What can hang from each mark:
penu: lezo
gefu: zumukur
zumukur: beteb gefu lezo tesi
nifut: zumukur
beteb: zumukur
tufotif: tesi
tesi: tufotif zumukur
lezo: penu

In the rows, zero is written as 128.
Known rows, with every way that one mark hangs from another:
beteb[zumukur[lezo]]: [136 139 141 147 136 142 121 115 130 146 120 155 128  63 104 129 124 131]
gefu[zumukur[beteb lezo]]: [ 96 137 145 180 165 159  89 102 132 117 114 108 124  63 110 123 129 136]
zumukur[beteb gefu lezo[penu] tesi]: [104 128 186 159 146 108 113 110 156 121 115  85 113  19 109 111 135 136]
tesi[zumukur]: [134 131 120 136 145 128 132  83 140 142 115 148 115 102 125 133 121 148]
beteb[zumukur[gefu lezo tesi[tufotif]]]: [154 118 176 125 140 108 139 129 165 171 121 156 128  36  97 105 129 118]
nifut[zumukur[beteb gefu lezo]]: [ 90 107 140 154 141 122 102 131 138 134 114 120 126  61 111  97 133 128]
tesi[tufotif zumukur]: [143 133 138 133 151 121 144 108 134 150 114 174 121 126 119 121 115 149]
tufotif[tesi]: [123 141 120 108 126 108 123 125 156 147 119 150 128 123 119 135 130 104]
tesi[zumukur[gefu lezo]]: [138 112 125 118 145 120 114  57 136 144 109 125 107  44 113 116 121 168]
nifut[zumukur[beteb lezo[penu] tesi]]: [ 82 117 174 201 149 120 119 154 151 127 100 159 135  47 104 110 138 115]
tesi[tufotif]: [141 129 147 121 134 121 141 153 126 138 127 156 133 149 123 114 123 130]
gefu[zumukur[beteb lezo[penu]]]: [105 147 165 193 163 155  91  94 131  95 116 107 118  52 110 135 126 143]
tesi[zumukur[lezo[penu]]]: [134 136 144 154 146 130 120  65 125 122 103 158 111  55 110 135 118 173]
penu[lezo]: [132 126 123 137 138 122 136 110  93 121 118 124 113 110 127 126 132 145]
gefu[zumukur[beteb lezo[penu] tesi]]: [ 98 136 181 204 168 143 101 101 157 112 108 106 123  28 106 126 134 124]
nifut[zumukur[tesi]]: [108  94 130 161 125 115 141 162 154 157 113 165 146 109 122 115 140  92]
beteb[zumukur]: [146 145 135 140 128 133 132 125 144 144 135 144 128 101 121 139 125 110]
tufotif[tesi[zumukur[gefu]]]: [140 133 114  88 135  94 122  61 177 162 113 135 105  77 119 134 125 125]
beteb[zumukur[lezo tesi]]: [131 126 154 159 138 131 130 123 155 162 115 157 132  37 100 121 133 116]
nifut[zumukur]: [116 105 117 143 121 126 131 153 132 137 120 160 143 133 126 123 132 108]
gefu[zumukur[beteb lezo tesi[tufotif]]]: [103 128 177 189 177 142 113 137 153 138 105 134 134  61  98 103 132 124]

Rows:
[111 152 128 116 153  96 112  76 184 154 112 118  99  65 117 128 124 119]	tufotif[tesi[zumukur[beteb gefu]]]
[103 146 134 121 160 103  98  61 172 157  98 126 100  31 100 117 125 142]	tufotif[tesi[zumukur[beteb gefu lezo]]]
[ 84  96 154 167 142 110 113 141 161 152 106 125 131  36 106  94 141 111]	nifut[zumukur[beteb gefu lezo tesi]]
[157 119 140 103 144 105 139  86 148 152 121 146 111 102 122 114 116 151]	tesi[tufotif zumukur[gefu]]
[127 141 155 130 163 110 128 100 152 143 120 124 104  94 120 110 117 147]	tesi[tufotif zumukur[beteb gefu]]
[125 111 166 138 145 116 141 151 137 154 106 169 139  84 101  98 131 136]	zumukur[lezo tesi[tufotif]]
[ 90 123 159 196 171 148 101 112 157 131 107 112 127  38 104 114 137 119]	gefu[zumukur[beteb lezo tesi]]
[109 134 142 144 161 124 104  67 140 138 108 105 101  36 110 111 122 165]	tesi[zumukur[beteb gefu lezo]]
[149 127 180 146 128 111 128  98 169 144 122 124 117   4 104 127 131 122]	beteb[zumukur[gefu lezo[penu] tesi]]
[143 114 189 126 136  98 136 122 149 136 116 137 124  54 105 105 129 142]	zumukur[gefu lezo[penu] tesi[tufotif]]
[137 128 143 136 158 128 131  97 120 150 100 183 121  87 102 110 115 169]	tesi[tufotif zumukur[lezo]]
[132 108 161 161 160 138 125 123 147 148 106 155 139  72 101 107 132 128]	gefu[zumukur[lezo tesi[tufotif]]]
[132 125 186 151 143 112 141 141 137 133 109 170 133  74 102 110 128 143]	zumukur[lezo[penu] tesi[tufotif]]
[124  96 150 124 131 110 123 111 151 148 115 107 124  44 112 104 137 133]	zumukur[gefu lezo tesi]
[123  79 157 134 132 100 137 154 153 165 105 174 142  67 103  86 136 118]	nifut[zumukur[gefu lezo tesi[tufotif]]]
[157 127 165 122 146 109 127  66 132 133 109 151 106  56 106 118 112 177]	tesi[tufotif zumukur[gefu lezo[penu]]]
[102  90 136 164 131 121 130 147 143 157  99 175 148  67 106 103 141 115]	nifut[zumukur[lezo tesi]]
[ 98 144 140 171 169 138 107  86 131 136 100 136 110  57 106 117 121 164]	tesi[zumukur[beteb lezo]]
[126 101 146 139 118 114 115 111 135 122 115 141 128  62 115 119 130 136]	nifut[zumukur[gefu lezo[penu]]]
[148 123 150 126 124 108 139 113 181 162 135 115 121  52 119 126 134  95]	beteb[zumukur[gefu tesi]]
[139 122 157 120 124 117 111  90 126 111 124 105 115  58 116 124 126 151]	zumukur[gefu lezo[penu]]
[108 144 159 162 175 130 120 109 126 143 100 166 114  78  99 104 116 167]	tesi[tufotif zumukur[beteb lezo]]
[121  90 159 149 123 103 126 122 156 138 109 143 133  34 110 110 139 121]	nifut[zumukur[gefu lezo[penu] tesi]]
[118 134 160 137 169 117 115  90 140 145 107 132 107  56 102  98 117 166]	tesi[tufotif zumukur[beteb gefu lezo]]
[ 84 109 170 185 159 118 131 185 146 157  98 186 145  78  98  85 135 113]	nifut[zumukur[beteb lezo tesi[tufotif]]]
